Each row comes from the steps of one walk. Every step used is in the known rows, and no mark comes twice. Write the walk behind each row, first mark first.
In the rows, 128 means zero.
Known rows:
V-D: [143 121 146 165 103 158 172 125 150 136 177 128 110  96 217 189 112 133
 144 154 171 114 141]
K-W-V-P-B: [120 128  74 116 115 169 114 159 175  95 168 150 136  97 206 141  80 159
 124 116 131  72 166]
P-Y-C: [131 111 152 211  99 111 159 133 122  96 115 132 110  94 182 188  96 117
  66 144 152  96 105]
B-P-V-W-K: [136 139 103 190 130 131 147 134 178 146 167 135 152  99 161 139 136 165
  88 104 119 124 197]
K-W-V-P-A: [149 158 128 147 129 123 112 156 200  81 154 103 168  75 185 139 116 156
 102 133 127  86 157]
V-W-K: [121 113 114 182 121 150 161 147 161 119 142 143 129  89 160 143 116 152
 105 119 121 130 165]
K-W-V: [134 135  91 165 117 154 134 149 179 105 150 134 139  71 166 137  78 151
  92 128 121  77 167]
B-P-A-C: [148 184 156 156 112 110 144 107 172 104 150  99 156 105 178 167 136 117
  89 169 153  99 165]
B-P-Y: [165 135 124 200 125 119 146 124 152 169 180 111 130 103 192 165 103 138
  62 148 141  91 129]
P-Y-C-A: [122 121 174 194 138 108 176 150 132  94 128  93 123 110 186 175  95 105
  73 146 128 109  88]
V-P-Y-C: [129 111 143 194 102 100 142 142 124  96 117 134 111  99 196 189 119 128
  78 126 160 101  93]
B-P-Y-C-A: [134 136 163 197 138 103 169 139 134 111 150  82 124 112 194 178 116 108
  77 143 135 105  94]
Y-C-A: [115 126 172 169 125 119 162 141 137  80 134  99 116  95 190 170 110  96
 106 144 145 109 109]
A-C-Y-P: [124 133 127 110 152 118 149 149 151 124 121 123  86  68 173 153 141  95
  94 140 144 105  93]
C-Y-P: [134 117 124 115 155 126 139 157 157 135 143 120  82  51 184 144 131 101
 101 134 144  98  92]
C-A-P-V: [140 153 153 161 151 107 123 130 189 149 144 118 159 105 177 138 114 118
  70 111 146 103 188]
C-A: [127 130 161 152 145 133 155 144 160 112 162  96 127  97 190 147  94 106
 105 150 133 108 126]
P-A-C-Y: [133 143 167 118 163 113 149 140 175  99 128 121 125  68 149 144  91  98
  65 176 135  89 118]
B-P-Y-C: [144 130 140 214  98 106 153 120 125 118 142 119 112  97 190 192 120 123
  72 141 160  93 112]
W-V: [139 124 135 148 120 139 125 139 170 120 163 126 140  62 166 138  68 126
  84 134 128  83 181]
P-A-C: [135 164 169 151 111 115 151 121 170  82 124 111 154 100 169 162 111 112
  83 175 144 103 158]
V-W: [137 112 109 194 119 118 141 143 159 116 141 137 108 103 166 155 122 133
 106 128 144 116 165]

Write each row's walk:
[133 118 150 209 103 108 153 131 127 114 100 135 113  99 179 188 112 113
  63 129 166 102 115] -> A-P-Y-C
[147 146 137 164 127 114 110 119 186 154 139 143 152  93 175 142 113 126
  70 110 161  95 204] -> A-P-V
[126 124 115 187 130 135 152 145 177 128 145 144 150  94 155 136 115 163
  84 106 113 126 191] -> P-V-W-K
[153 151 155 135 130 113 108 148 196  91 161  98 169  71 185 140 109 139
  96 136 132  90 165] -> W-V-P-A
[131 116 140 188 108  98 138 147 131  95 120 129 122  92 184 181 106 132
  66 118 145  95 108] -> W-V-P-Y-C
[128 122 113 198 106 108 143 153 137  87 112 134 121  97 185 180 113 150
  72 115 140  91 101] -> K-W-V-P-Y-C
[122 117 104 114 111 161 115 146 161 105 171 150 122 100 220 151  89 138
 132 128 155  82 154] -> V-P-B
[156 143  98 204 129  93 121 126 181 148 170 129 137 114 166 149 146 149
  85 107 141 109 207] -> B-P-V-W
[144 127 152 190 153 115 159 149 157 158 131 105 136 119 182 157  94 117
  53 135 132 109 115] -> C-A-P-Y
[112 129 136 141 124 157 145 143 152 101 135 128 123 113 201 162  92 106
 115 129 153  91 154] -> Y-C-A-P-B
[140 134 106 170 110 168 172 143 167 124 173 127 128  92 201 176  99 160
 134 136 142  99 154] -> K-W-V-D
[128 155 130 110 169 112 136 157 188  90 125 124 136  70 149 135 102 126
  69 150 123  81 115] -> K-W-V-P-A-C-Y
[132 136 126 208 140  83 136 143 172 118 113 125 135 125 157 158 149 127
  78  92 142 123 182] -> Y-C-A-P-V-W
[150 120 137 195 130 121 147 139 155 164 127 130 130 106 180 161  95 125
  53 135 148 102 132] -> A-P-Y
[131 146 159 105 165 104 134 144 177  99 129 123 124  72 161 145 109 105
  74 162 143  92 109] -> V-P-A-C-Y
[113 126 108  94 142 156 148 156 155 110 143 138  97  84 192 151  98 108
 107 144 134  84 122] -> A-C-Y-P-B
[149 145 159 131 158 119 140 157 185 103 146  90 125  51 179 142 128 108
  92 158 130  95 113] -> C-Y-P-A
[122 137 162 167 129 117 145 134 148 115 114 109 120 104 186 168 133  92
 102 121 168 114 132] -> Y-C-A-P
[143 124 110 199 129 100 128 140 179 124 144 141 134 109 158 145 121 145
  79 112 132 113 198] -> P-V-W
[144 123  98 181 133 118 132 163 164 130 144 129 141 102 186 151  93 165
  62 116 118  91 116] -> K-W-V-P-Y
[122 125 162 175 146  98 155 162 140  92 133  91 135 107 185 168 102 118
  71 124 120 108  94] -> W-V-P-Y-C-A
[132 149 157 101 170 103 130 151 183 100 134 119 136  65 149 138  97 110
  64 152 127  86 124] -> W-V-P-A-C-Y
